What can hang from each mark
lirus: pevu sepi vedo
sepi: lirus rimak
gupa: soli
kezis: ritis seve
soli: gupa
ritis: kezis salibe seve
pevu: lirus ritis
seve: gupa ritis
saro: ritis
salibe: soli
vedo: zolo

Every row comes from one small tree of marks. The marks that hang from a mark follow it in brackets, in alphabetical order. Every link used is in the known rows. Which tree was each row made from?
In the rows, zero is written as 128.
Known rows
pevu[ritis[kezis[seve]]]: [198 132 161 112 125 130 138 130 167 129 175 172 180 126  91  94 147 174
 126 123  95 166 122]
sepi[rimak]: [183 127 136  94  96 157 144 124 158 144 174 121 144 145 113 121 131 157
 144 125  92 176 109]
saro[ritis[kezis salibe seve]]: [209  93 178  76 101 131  97 144 151 160 156  93 176 129 133  94 111 148
 142 144  87 186 129]
pevu[lirus[sepi] ritis[kezis seve]]: [179 124 178  95 172 118 137 150 136 104 185 187 176 152  99  83 114 155
 128 133  99 168 106]
lirus[vedo]: [158 130 163 108  92 169 131 124 155 116 166 121 157 168 105 121 119 184
 158 134 123 144  91]
saro[ritis[kezis salibe]]: [202  88 155  81 100 146 107 151 151 152 149 121 172 122 126 103 115 151
 146 147  84 177 121]
seve[gupa ritis[kezis salibe]]: [185  68 153 103 131 136  84 177 145 172 131 172 152 138 119  82 126 153
 122 104  99 160  97]
pevu[lirus[sepi] ritis[kezis salibe[soli]]]: [163 100 164  83 182 126 120 170 138  94 172 201 170 156 103  82  97 127
 119 122  83 169 102]
lirus[pevu[ritis] sepi vedo]: [131 114 176  93 126 165 125 122 111  87 163 139 160 171  86 148 112 173
 151 137 134 109  85]
sepi[lirus]: [164 125 139  86  98 150 134 130 150 115 153 146 138 159 113 113 135 174
 161 109 106 157 107]
saro[ritis[kezis salibe seve[gupa[soli]]]]: [211  81 174  79 123 133  83 147 141 178 145  92 177 133 141  86 103 141
 137 129  98 169 121]
seve[gupa ritis]: [180  99 130 112 125 159 106 141 153 174 135 189 132 147 111 103 146 162
 143 119 115 131  86]
soli[gupa]: [166 146 171 107 123 159 144 108 152 154 169 146 134 160 104 107 132 166
 145  90 120 151 107]
seve[gupa[soli] ritis[kezis salibe]]: [189  62 136  99 150 143  72 173 136 180 123 155 153 147 123  93 122 149
 122  91  97 152 100]
sepi[lirus[pevu vedo] rimak]: [158 110 150  80  79 151 145 125 121  92 168 101 150 168 116 136 106 168
 139 116 112 138 112]
lirus[sepi[rimak] vedo[zolo]]: [157 119 145  77  83 176 120 154 115 109 159 106 156 189  97 146  99 193
 163 149 109 165  91]
sepi[lirus rimak]: [180 122 124  74  87 147 151 130 142 119 172 129 139 159 117 119 126 161
 145 112  91 172 114]
ritis[kezis salibe seve]: [182  96 207  87 114 113  88 160 155 148 160  82 172 143 130  77 109 156
 129  99  90 207 126]
kezis[ritis]: [170 133 142  97  96 170 128 106 171 130 139 155 154 130 119 112 146 179
 159 134 112 188 114]
pevu[lirus[sepi[rimak] vedo[zolo]] ritis]: [162 138 147  89 138 150 157 146 120  88 174 185 172 184  86 115 105 169
 140 155 109 142  99]
kezis[ritis seve]: [180 142 152 111  76 169 121  88 180 127 142 142 164 128 124 116 159 197
 139 142 111 187 132]
saro[ritis[kezis seve]]: [220 108 163  87 101 137 112 134 155 159 165 111 173 124 125 100 121 161
 153 154  91 176 122]
lirus[sepi]: [150 118 147  90 119 173 115 134 139 123 158 143 136 159 104 135 128 174
 167 130 108 163  83]
saro[ritis[kezis salibe[soli] seve[gupa]]]: [210  80 178  74 120 130  79 153 153 168 153 106 170 133 140  78  93 127
 134 135  90 174 117]

Write each row's tree
[181  87 190 112 107 129  88 158 159 145 147 116 176 130 129  78 121 168
 111 106  98 184 120]  ritis[kezis[seve[gupa]] salibe]
[141 112 164  92  89 154 129 124 129  88 149 118 150 169 113 131 114 181
 154 112 127 122 104]  sepi[lirus[pevu vedo]]
[171 117 138  75 106 135 155 120 128 108 169 140 147 148 107 125 129 150
 134 106  99 144 124]  sepi[lirus[pevu[ritis]] rimak]
[155  99 170  85 123 150 134 143 103  86 183 126 174 158  89 142  97 166
 129 135 112 137  93]  lirus[pevu[ritis[kezis]] sepi[rimak] vedo]
[158 120 140  97 136 160 142 137 135 106 171 161 143 163 116 118 114 157
 143 141 100 163  93]  pevu[lirus[sepi[rimak]]]
[165 148 157 109 136 143 156 137 145  99 161 192 177 171  88  95 118 175
 146 146 118 129 110]  pevu[lirus[vedo[zolo]] ritis]
[208  93 162  90  87 144 102 140 157 151 150 113 180 121 129 105 125 162
 133 152  83 177 133]  saro[ritis[kezis[seve] salibe]]
[166 116 187 111  99 138 114 141 133 103 143 124 192 149  90 121 118 199
 137 131 122 127 126]  lirus[pevu[ritis[kezis[seve]]] vedo[zolo]]
[178 103 156 117 100 152  90 127 160 167 135 151 148 148 122 104 151 171
 119 121 109 145 114]  kezis[seve[gupa ritis[salibe]]]
[160  96 180  97 120 148 125 137 106  93 180 127 180 156  96 133 100 172
 113 136 121 127  94]  lirus[pevu[ritis[kezis[seve[gupa]]]] sepi[rimak] vedo]
[149  90 186  91 135 139  99 142 121 105 152 136 169 140 100 128 123 161
 125 117 105 149 112]  lirus[pevu[ritis[kezis[seve] salibe]] sepi]
[173 111 160 104 103 164  87 100 163 150 120 123 168 138 141 100 139 175
 122 115 118 177 130]  kezis[ritis[salibe] seve[gupa[soli]]]
[170 127 166 100  75 161 105  98 175 130 132 123 168 134 132 108 150 183
 128 133 105 198 139]  kezis[ritis[salibe] seve]
[166 117 201 100 110 127 111 147 128 112 148 109 189 156  92 111 108 188
 144 123 123 135 123]  lirus[pevu[ritis[kezis seve]] vedo[zolo]]
[172 153 180 104 136 128 146 131 144 108 168 165 181 179  95  86 113 171
 143 143 120 138 118]  pevu[lirus[vedo[zolo]] ritis[seve]]
[136 101 176  69 106 155 111 150  93  97 149 106 168 181  90 148  95 169
 141 134 116 136 108]  lirus[pevu[ritis[salibe]] sepi[rimak] vedo[zolo]]
[171  94 131  85 120 156  89 148 159 156 137 160 129 160 112 115 133 140
 140 114  83 161 107]  seve[ritis[salibe[soli]]]
[186 128 157 114 163 122 156 147 157 108 177 211 178 134  97  75 126 154
 126 128  96 156 112]  pevu[lirus ritis[kezis]]
[180 119 156 105 105 156  97 116 163 158 150 148 140 161 113 114 145 162
 117 109  94 155 127]  kezis[seve[ritis[salibe[soli[gupa]]]]]
[194 105 172 124 108 138 107 145 165 143 158 140 173 123 119  88 132 185
 124 118 104 171 111]  ritis[kezis[seve[gupa]]]
[219 100 170  92 111 135 106 138 152 170 160 121 173 122 130  88 114 157
 147 149 103 164 112]  saro[ritis[kezis seve[gupa]]]
[186  81 145  94 116 140  95 171 150 155 139 157 152 141 111 103 135 161
 132 112  81 179 112]  seve[ritis[kezis salibe]]
[181 120 178 112 150 115 136 146 158 109 169 185 188 137 108  71 126 153
 103 124  91 166 131]  pevu[lirus ritis[kezis[seve] salibe]]
[169 142 169  84 138 135 147 139 119  98 182 157 175 190  93 106  99 166
 137 152 111 150 108]  pevu[lirus[sepi[rimak] vedo[zolo]] ritis[seve]]
[175 109 151  73  89 130 144 151 113  91 162 123 173 162  98 122 103 178
 133 115 103 146 126]  sepi[lirus[pevu[ritis[kezis]] vedo[zolo]] rimak]
[171 103 143  86 128 156  98 140 153 164 144 165 125 168 109 112 129 137
 133 100  90 156 111]  seve[ritis[salibe[soli[gupa]]]]
